Each row comes from the steps of one path. Every step used is in the known rows, and no mark comes twice. Write the path behind each row, first mark first.
In the rows, 128 means zero.
Known rows
nonekeb-kuzip-kepiz-tupig-bitife: [113  67 151 158 105  73 154 115 172 104  94 142 109 124  76 135 139 180
 103 118 147 179  83]
zetu-rosel-kuzip-kepiz-tupig-bitife: [115 100 155 177 164 127 113 115 147 105  68  93  95 107  98  79 156 157
 117 133 124 179 104]
nonekeb-kuzip-kepiz: [126  99 138 144 125  90 160  92 171  90  91 150 127 122  89 134 119 166
 109 132 133 167 108]
bitife-zetu-nonekeb-kuzip: [162 108 152 139 120  75 128 164 134 124 113  95 117  75 135  70 138 143
 129 104 203 132 151]
tupig-kepiz: [110 118 149 176 148 152 119 102 125 119 138 171 144  82  82 103  90  95
 148 137 160 158 112]
nonekeb-kuzip-kepiz-tupig-rosel-zetu: [121  68 156 146  92  72 156 110 165  97  84 142 117  95  90 124 125 164
  99 119 152 196  90]
zetu-bitife-kuzip-kepiz: [144 130 169 167 162 145 133  99 137 154 104 133  94 190  79 114 125 155
 100  89 110 125  91]
rosel-kuzip-kepiz-tupig-bitife-zetu-nonekeb: [124  73 158 160 137 107 124 100 140 129  88 113  85 117  79  61 134 194
 134  90 156 190 125]
bitife-zetu-nonekeb-kuzip-kepiz: [164 106 153 146 128  85 135 143 136 125 123 112 121  74 118  72 123 148
 136 105 194 138 147]
tupig-nonekeb-kuzip: [111 116 140 147 120  79 147 128 168 119  94 145 134  62  91 103 124 120
 167 131 177 178 111]
zetu-rosel-kuzip-kepiz-tupig: [123 112 152 165 165 126 116 107 144  99  69  94 106 100 115  81 141 156
 114 138 128 180 117]
nonekeb-kuzip-kepiz-tupig-rosel-zetu-bitife: [125  63 166 144 104  69 162 111 163 108  74 135 104 115  82 126 132 164
  93 110 149 199  85]
nonekeb-kuzip: [122 103 136 130 111  69 144 139 165  87  73 121 122 121 127 134 150 159
  95 132 152 155 112]
kepiz-tupig-nonekeb: [108  89 157 148  93  87 132 159 134 164 139 129 116  76 108 109 126 141
 160 114 181 173  97]
kuzip-kepiz-tupig-rosel-zetu-nonekeb: [126  89 160 159 122 130 151  95 121 151 133 162 117  89  81 108  99 131
 147 113 140 179 104]
nonekeb-kuzip-kepiz-tupig-bitife-zetu: [125  56 155 160  95  71 149 123 174 107 105 133 111 111  72 120 137 185
 102 110 160 182  88]
rosel-zetu-bitife: [138 109 167  83 121 108 129 131 119 141 116 112  79 144 131 119 142 134
  97  84 131 136 108]
nonekeb-kuzip-kepiz-tupig-bitife-zetu-rosel: [125  62 160 169 108  72 146 128 175 101  94 122 109  99  76 114 143 177
  98 119 159 183  86]
tupig-rosel-zetu-nonekeb-kuzip: [128 109 153 140 114  97 139 139 116 119  58 122 114  61 128  92 144  79
 125 122 161 175 124]
rosel-kuzip-kepiz: [125 103 136 142 152 135 128  64 147 105  83 128 111 136  87  86 112 181
 131 113 115 185 137]
kepiz-tupig-nonekeb-kuzip: [107  76 163 147  85  58 140 163 152 143 113 125 111  74 108 110 138 155
 143 115 195 189  89]

Write each row's path
[127  82 148 170 117 142 149  89 129 150 140 163 132 104  67 119  95 134
 142 121 124 186  99]	kuzip-kepiz-tupig-rosel
[117  68 172 143  80  63 137 172 119 137  84 108  97  73 133 104 153 129
 111 108 187 187  98]	kepiz-tupig-rosel-zetu-nonekeb-kuzip
[132 124 162 102 130  79 144 119 124 111  92 139  89  87 148 108 134 145
 122 103 168 134 122]	rosel-zetu-nonekeb-kuzip-kepiz
[128  74 145 182 131 132 105 138 147 133 120  95  97 106  60  72 165 143
 126 101 138 155 103]	tupig-bitife-zetu-rosel-kuzip-kepiz
[136 117 180 176 150 129 135 111 139 169 108 137  89 166  69 107 123 157
 117  84 132 145  80]	zetu-bitife-kuzip-kepiz-tupig-nonekeb
[132 105 186 123 112 112 122 117 129 151 117 134  74 125 103  97 125 156
 110  71 148 150  84]	rosel-zetu-bitife-kuzip-kepiz-tupig-nonekeb
[128  66 154 169 110 134 136 105 138 158 170 152 112 117  53 114 112 166
 141  98 135 167  90]	kuzip-kepiz-tupig-bitife-zetu
[162 111 144 150 120 124 101 161 135 120 137  76 134  68 127  72 132 124
 118 121 161 139 140]	bitife-zetu-rosel
[127  78 155 157 108 135 144  88 128 147 141 162 124  95  75 114  94 136
 137 112 126 188  98]	kuzip-kepiz-tupig-rosel-zetu
[124 131 143 153 169 123 106 128 142  89  53  78 107 101 138  81 158 138
 110 144 129 161 130]	zetu-rosel-kuzip
[128 118 159 163 157  69 165 131 132 124  65 141 108  88 119 105 140 133
 141 128 182 151 120]	zetu-nonekeb-kuzip-kepiz-tupig-rosel
[120  62 173 138  79  88 130 166 114 157 105 101  94  99 117 109 149 124
 106  97 162 188  91]	kepiz-tupig-rosel-zetu-bitife
[152  84 159 164 119 112 105 139 148 122 120  81 118  49  95  39 122 152
 137 108 176 186 133]	bitife-zetu-rosel-kuzip-kepiz-tupig-nonekeb
[140 118 175 113 122 125 121 105 125 138 112 131  79 147 114 110 127 153
  94  76 126 131  94]	rosel-zetu-bitife-kuzip-kepiz
[116 112 141 160 130  97 158  99 172 123 105 167 138  61  65 104 103 124
 178 131 164 187 106]	tupig-nonekeb-kuzip-kepiz
[119  99 174 114 117  68 140 137 125 124  93 135  72  91 132 106 153 154
 119  92 176 141 101]	rosel-zetu-nonekeb-kuzip-kepiz-tupig-bitife
[114  72 153 159  84 100 131 165 119 151 111 110 119  92 116 113 142 121
 119 119 161 185 100]	kepiz-tupig-rosel
[128  75 138 163 103 123 109 162 138 150 146 103 102 118  71  95 165 133
 128  94 146 133 106]	tupig-bitife-zetu
[140 115 175 170 148 132 133 112 136 161 107 130  86 188  78 117 128 168
  97  85 123 134  82]	zetu-bitife-kuzip-kepiz-tupig
